Known rows, with every step that occurs
firif vafif fugu tadek rifo: [-12.6   2.8  -2.1  -8.0  12.2   2.3  -0.7  -4.8   5.0   1.6 -20.0 -25.5
  -5.0   7.5   3.4   6.0   6.2  12.4 -51.1  -7.0  12.5 -15.7  21.8  29.3
  -5.4 -24.7  13.0]
tadek rifo firif: [  3.6  21.7  -4.9  -0.2   4.0  -7.2  -9.0 -31.9  -4.5  12.9   0.0  56.7
 -12.8 -39.2  -6.3  22.2   3.5 -11.4  -0.2 -15.6  -5.3  -0.3  11.9 -12.2
  30.6   1.0  13.5]
fugu tadek rifo firif: [  4.3  26.7   5.5  -3.9 -13.3 -17.1 -11.1   4.1  30.6  16.9  -2.5  40.4
 -13.3 -18.2  -9.8  13.2  16.1  -1.3   7.2 -12.6  10.7  -5.0  15.8  17.0
  45.5  11.3   2.2]
likev fugu tedisa: [  7.9   0.0  -5.9 -21.0 -11.8  -0.6  26.5 -34.6  -7.3  21.0   1.9   5.6
   7.0  21.6   2.0   2.4   7.5  27.0  -5.0   1.4 -22.8  -2.7   3.6  20.8
   3.9 -54.8  16.9]
fugu tadek rifo: [ -0.7  24.7   6.5  -0.6 -23.2 -22.0 -12.5  -4.1  31.9  13.3  -3.1  36.3
 -10.5 -16.4  -8.7  17.3  14.8   4.2  -6.9  -6.0   8.3 -14.8  13.8  17.1
  39.0 -19.3   0.2]
tedisa fugu tadek rifo: [ -5.0  17.4   5.9   6.0 -22.1 -18.1 -11.9 -32.6 -10.5  21.1  17.6  49.3
 -11.1 -21.4  -5.6  15.0   7.4   4.9  18.2  20.8 -32.1 -25.2   9.5  23.1
  10.6   6.4  16.5]
vafif fugu tadek rifo: [ -1.6  13.5  -2.5  -8.4  11.6  -7.4   1.9   2.1  12.2  14.3  -8.4   5.2
  -9.5  19.2   1.3  17.3   3.3  17.5 -43.2 -22.5   9.5 -42.8  18.7  22.6
  18.9 -42.4   6.8]
tadek rifo firif vafif fugu: [ -4.8  14.3  -5.6   0.4  17.0   1.1  -8.7 -30.8  -8.4  11.3  -8.1  26.4
 -12.1 -27.0  -0.2  17.6   1.3 -10.5 -17.7 -12.1  -1.3  -5.6  17.0  -6.4
  15.7  15.8  17.0]
vafif fugu: [  5.2   3.5 -11.9 -18.8  24.6   2.6  18.2  -1.1 -14.6   6.1  -8.4   5.0
  -5.5  20.5   0.4  16.1  -3.8  25.9 -52.2 -33.8   4.9 -29.5  14.5  24.6
   1.1 -88.6  15.2]
gobaz fugu tedisa: [  6.8  11.7   5.1 -27.7 -18.5 -42.1  -1.2  -4.6   5.4  16.1   0.7  25.0
 -14.9 -14.4  20.6  -6.6  -3.8  12.8  -3.4  21.7 -13.9  15.1  10.1  29.2
  23.6 -48.0   6.3]
tadek rifo firif likev: [ -4.1  24.1  -5.3  -1.8   7.2  -4.2  -7.6 -24.0  -9.0  -4.6  -7.6  50.5
 -15.2 -35.8  -6.5  15.7  -0.7 -22.8  -4.7  -9.9   4.4  -3.2  14.5 -14.1
  31.4   9.6   5.3]
gobaz firif: [ 15.6  17.4 -12.1 -35.8   3.4 -19.1  14.6  -2.0  -8.5  12.1  -1.2  71.4
 -18.1 -23.1  11.9   4.4   4.9  25.3  24.5  -7.2   6.4   0.9  11.1  14.8
  32.7 -18.6  24.6]
tadek rifo firif likev fugu: [ -1.9  21.7  -6.6  -4.2   8.8   3.2  -2.6 -32.0 -17.3   0.9  -6.3  43.1
 -11.3 -22.5  -5.2  15.8  -3.4 -19.8  -4.2  -2.7  -4.6  -7.5  11.5 -16.1
  28.2  18.0   6.2]
likev firif: [ 27.4  13.6 -12.7 -18.6   3.7   4.4  10.8   5.8 -26.3  -7.7 -19.6  27.0
  -4.4 -30.6  12.6  27.6  12.2  24.7 -14.8  -7.5  -4.4  15.4  10.8   3.8
  30.1 -27.1  16.1]
vafif fugu tadek: [  4.7   9.3  -4.4 -18.3  13.8  -4.3  12.5  19.2  10.5  11.0  -9.7  -2.5
  -6.9  28.9  -1.2  10.9   4.9  26.8 -42.7 -30.4  14.7 -34.3  18.3  38.5
  15.0 -61.5   7.9]
rifo firif vafif fugu buse: [  6.7   4.3  -6.2 -23.5  29.9   6.9  19.8  15.8  -2.9  10.5 -12.1   2.0
  -8.5   5.7   6.4  -4.7   8.0  10.1 -17.7 -25.8  14.9  19.4  20.2  29.9
   7.5  14.7  20.3]
firif vafif: [ -5.8   0.9  -4.9 -14.5   0.3   2.0   4.1 -12.7  -8.4  -6.9 -16.3  -3.1
  -1.8 -16.0  -4.3   4.2   6.9  11.5 -34.5  -8.5   8.0  16.6  14.0  27.0
  -8.6 -55.3  17.3]
fugu likev firif vafif: [ -1.2   3.9  -0.6 -36.0  -3.5  -2.7  -3.9  -5.7 -16.3 -11.3 -15.9  -4.0
 -10.4  -6.0   8.4  20.8  15.9  42.1 -36.6  -0.7 -26.4  27.3  12.4   6.5
  31.5   4.5  22.2]
tadek rifo firif likev fugu vafif: [  2.2  19.5  -5.8  -1.5   4.2   3.5  -3.3 -45.5 -15.5   5.5  -3.0  34.2
 -10.5 -24.9  -1.9  23.1   0.3 -13.8   3.9   0.9  -3.7  -1.7  12.5 -16.0
  21.3  17.2   4.3]
firif rifo: [ -8.2   2.4  -8.7 -11.1 -34.3  -8.4  -4.1 -17.6  -2.8 -30.4 -12.8  15.1
  -4.4  -7.0 -17.7   4.4 -15.7  25.9 -24.0  -5.2  -8.7  11.0  10.3  19.9
  19.0 -44.5   3.1]
buse fugu gobaz firif: [ 24.7  16.0   6.9 -16.8   6.9 -33.0   3.9  48.6  26.7  29.4  14.8  56.8
  -4.5   9.2   0.2   4.5   8.5  19.0  -0.6  20.5 -13.8   3.4   7.6   6.3
   5.1   9.1  33.9]
fugu tedisa: [ -1.6   6.0   0.4 -12.9 -23.6 -27.6  13.5 -16.2  29.8   8.3  -2.6  18.3
  -3.7 -21.3   2.6  -0.7  19.3  18.8  -2.7 -16.1   2.0  11.8  13.6  27.5
  17.4 -81.5  14.8]
buse fugu tadek: [ 33.1  18.6   8.7   4.7 -10.2 -31.2   1.7  45.7  36.9  26.7  16.2  44.6
  -2.6  18.6  -8.6   4.8  17.1  11.9 -17.7  14.4  -8.8  -0.4  12.6  34.2
  19.3 -36.9  17.0]
firif likev fugu: [ -2.2  10.9  -9.9 -25.8   4.4  13.4  22.0  -7.8 -32.0 -23.9 -16.1  10.2
  -1.2  19.6  -7.9   0.9  -8.3  -0.8 -27.1   4.1   3.6  -9.9   7.6  11.9
   6.5 -51.5  -2.0]
tedisa fugu: [  1.6   7.7  -3.6  -5.9 -10.3  -8.0   3.3 -37.5 -37.4  13.1  17.5  49.2
  -7.0 -20.0  -6.5  13.3  -0.1  12.5   9.1   8.2 -36.8 -11.9   5.1  25.7
  -7.5 -37.3  25.3]

Rows
[  3.0   7.1 -13.5 -34.9  21.6  -7.7  15.9  -0.4 -13.9   8.8 -12.5  28.2
 -16.8  -5.9  21.0  -2.5   2.7  27.6  -2.7  -2.1  12.0  -6.0  18.8  22.7
  10.7  -0.6  28.5]  gobaz firif vafif fugu
[ -0.9  13.0  -8.6 -27.3  15.4 -13.3   5.8  -2.4  -0.3  13.8 -12.1  29.3
 -19.1  -8.4  22.0  -0.1   5.8  21.5   2.9   5.9  12.9 -14.3  20.9  18.5
  20.3  27.1  23.9]  gobaz firif vafif fugu tadek rifo
[ 26.9   9.7   6.3   6.5 -12.7 -38.9   9.4  20.5  36.5  27.8  17.9  40.5
  -0.3   4.6   1.3  -1.5  18.2  11.9 -15.3  15.9 -18.7  10.2  12.9  26.4
   7.8 -58.7  25.8]  buse fugu tedisa
[ 11.1  14.8  -7.3 -30.3  19.1  10.1  28.2  14.2 -14.8  -3.0 -10.1  26.7
  -7.5  13.2  -0.9  -8.1   1.3  -3.4   2.9 -11.7  11.0  16.8  12.3  16.4
  24.5  20.1   5.8]  rifo firif likev fugu buse
[ 22.2  -1.6  -9.1 -17.8 -10.1  13.9  22.8 -59.5 -28.8  25.6   7.8  -1.7
   8.1  19.0  -0.8  28.3   4.1  36.0  -1.8   2.9 -21.2   3.5   1.5  15.4
 -12.0 -61.6  10.6]  likev fugu vafif
[ 21.9  12.7   9.4  -8.4   2.9 -27.7   0.8  44.4  28.2  22.9  13.9  39.7
   2.3  13.9 -10.6   9.8   8.4  14.2 -23.1  12.5 -15.6   4.8   5.9   8.1
  -3.5 -23.2  28.1]  buse fugu gobaz
[ 30.8  24.1   9.8  13.0  -5.7 -31.0  -7.8  35.8  37.4  33.1  17.4  55.0
  -6.9   6.4  -7.0   8.5  16.4  -1.7  -8.6  18.6 -12.0  -2.3  14.8  19.1
  27.9   6.6  17.1]  buse fugu tadek rifo firif
[ -1.1  22.4  -2.7  -5.0   6.7  -3.9   3.3 -26.5  -5.9   8.7  -4.9  42.8
 -10.9 -13.3   3.9  10.1  -0.3 -16.9  -4.5   4.6  -3.4  -3.8  12.4 -13.8
  29.1  35.3   5.3]  tadek rifo firif likev fugu buse
[  4.3  15.8 -12.3 -40.2   4.0 -11.8  26.5  -3.1 -14.8  -3.2 -10.2  47.2
 -15.5  -0.3  18.0 -10.7   0.9  15.2  24.1  13.4   7.6  -5.8  13.0  12.3
  28.5   5.8  14.7]  gobaz firif likev fugu tedisa
[  6.9  11.3  -1.8 -13.3  -2.4  10.1   8.7 -20.3  -6.5  24.4  -2.5   6.7
   1.1  23.5  -4.2   8.5   5.6  11.9  -4.2   8.1 -14.7 -10.4   7.5  16.1
  15.5  21.3   9.6]  likev fugu tadek rifo firif vafif
[  8.3   7.2  -7.3 -20.9  18.2   9.3   9.4   6.0 -10.6   1.9 -11.2  17.6
  -8.1 -20.0  -7.7   0.0   9.3   2.9  -1.6 -28.2  12.3  32.8  16.3  25.4
  12.7  -0.2  20.1]  rifo firif vafif
[-11.9  17.7   1.2 -48.7   7.0 -16.2   5.8  30.6  11.7  -6.0 -14.7  37.3
 -12.3 -11.0   0.8   0.7   1.1  17.9  13.0  -2.5  17.3  -0.2   8.6  -3.8
  15.0  22.1  17.7]  fugu gobaz firif likev
[ -7.4   3.1  -3.6 -30.9  26.8   0.0  12.1  18.3   1.8   7.7 -12.3  -7.7
  -2.4  25.0  -2.7  15.9  -3.5  29.8 -47.4 -31.8   7.0 -29.1  11.5  12.5
  -7.9 -49.2  19.2]  vafif fugu gobaz
[  2.8   3.1  -2.4 -35.3   3.3  11.0  18.4 -10.4 -16.4  18.1  -2.7   4.5
   9.7  29.2  -9.9  13.0  -2.6  29.4 -13.6  -2.0 -20.8  -8.0  -3.5   2.9
  -8.2 -20.4  19.2]  likev fugu gobaz
[  1.9  14.6  -3.1  -9.8  18.7  -4.1   3.6   8.2  11.5  16.1  -8.0   8.0
 -11.2  18.0   0.8  14.4   4.1  13.7 -33.4 -27.0  10.9 -36.5  20.0  23.6
  23.1 -20.1   8.1]  vafif fugu tadek rifo firif
[  4.1  21.0 -12.4 -38.2   7.2 -14.4  16.6   8.6 -14.3 -12.4 -12.7  63.0
 -21.2 -18.5  11.2  -5.0  -0.9   9.8  18.1   2.0  19.6  -2.4  14.7  11.3
  33.7 -10.6  12.5]  gobaz firif likev
[  7.9  17.7  -8.8 -25.1  18.2   7.1  14.9  18.7 -14.4 -17.3 -12.7  36.9
 -13.5 -15.3 -11.7  -2.0   2.2 -10.1   2.4 -28.5  22.4  19.4  15.8  16.9
  28.9 -11.4   5.1]  rifo firif likev
[ 32.2  12.0   4.8 -10.5  -0.5 -24.6  -0.4  30.3   5.7  16.8  12.4  36.6
  -6.1  15.5   3.5  16.8  15.4  30.0 -34.0  21.1 -39.9  16.4  10.2   9.0
  25.7 -10.3  30.0]  buse fugu likev firif
[ 14.0  11.9 -10.3 -26.3  16.2  17.4  22.2  -4.4 -25.4  -6.1  -7.6  18.3
  -7.2   1.4  -6.9   4.2   2.1   0.1  11.1 -15.8  10.3  19.3  12.7  14.7
  16.4   1.2   4.1]  rifo firif likev fugu vafif
[ -4.2  14.8  -2.0  -0.5  14.7  -6.4  -3.4 -25.3   3.6  18.1  -6.6  25.5
 -11.4 -18.0   8.6  12.2   3.9  -7.9 -18.9  -5.3   0.0  -2.1  17.7  -4.5
  17.3  32.5  15.8]  tadek rifo firif vafif fugu buse
[  9.6   3.0 -10.1 -23.0  23.2  14.9   9.4  17.4 -23.3 -10.6 -33.3 -21.8
  -1.5  -9.6  20.1  20.4   9.8  28.5 -39.2  -0.8   1.8   8.1  16.9   4.3
   3.1  13.1  22.2]  likev firif vafif fugu gobaz
[  2.8   9.8  -9.6 -34.1  16.7 -11.3  13.3  11.0  -1.9  10.6 -13.4  24.8
 -17.7  -1.2  19.9  -5.0   6.9  28.1   2.1  -1.0  16.4  -8.3  20.3  29.3
  18.1  12.5  24.7]  gobaz firif vafif fugu tadek
[  5.5   6.5  -6.4 -21.8  27.7  10.5  12.2  20.3  -1.0   6.2 -13.9   0.1
  -9.2   1.7  -3.2  -2.2   9.4   8.2 -13.4 -31.0  18.2  13.5  21.2  34.2
  13.1  12.0  17.3]  rifo firif vafif fugu tadek
[-16.7  -4.6  -2.7 -23.6  22.4   7.2   5.8   6.3  -2.1  -3.2 -22.6 -34.4
  -0.5  12.2   0.3   4.8   1.0  20.7 -54.0 -15.0  12.0  -6.6  16.3  21.9
 -24.2 -30.1  21.5]  firif vafif fugu gobaz
[-10.5  13.5  -2.4  -6.3  14.7  -1.9 -12.2 -32.3  -6.6  10.5  -6.1  21.9
 -14.2 -21.1   0.2  18.3   3.5  -2.5 -23.8 -11.7 -10.3  -2.8  16.9  -8.4
  21.9  27.2  18.2]  tadek rifo firif vafif fugu likev
[ 15.1   6.1 -10.3 -17.2  16.7  12.8   9.7  18.5 -19.4  -9.3 -32.4 -19.7
  -3.5  -7.3  21.0  18.2  13.5  27.7 -35.9  -1.5   5.4   6.3  20.3  18.0
  14.6   6.0  16.3]  likev firif vafif fugu tadek
[ 41.3   7.9   2.7   9.4 -11.0 -24.5   5.8  -3.7  15.5  32.9  24.4  33.1
   0.7   2.6  -1.2  24.7  15.4  21.2 -11.1  17.0 -16.8  15.8  10.7  21.0
  -6.8 -66.5  19.4]  buse fugu vafif
[ -1.6  28.3   5.5  -5.0 -11.3 -14.8  -9.9  10.8  27.1   4.4  -8.3  35.3
 -15.0 -17.2  -9.7   9.0  13.3  -8.2   4.7  -8.7  17.7  -7.1  17.8  14.9
  46.4  15.7  -3.2]  fugu tadek rifo firif likev
[ -3.4  17.2  -3.9   0.7   7.0  -2.6 -11.8 -33.4  -5.7   9.0  -6.4  36.7
 -11.8 -39.5  -3.4  17.4   4.0 -14.3  -8.0  -8.0  -2.3   5.9  14.8  -7.6
  20.2  17.0  15.7]  tadek rifo firif vafif
[ 11.0   8.9  -9.2 -10.0  15.0  10.2   2.1   7.4 -17.9  -5.5 -30.9 -14.1
  -5.7 -14.5  22.3  22.6  11.8  20.5 -36.7   5.6   1.5  -0.4  20.7   6.6
  16.8  20.4  15.6]  likev firif vafif fugu tadek rifo
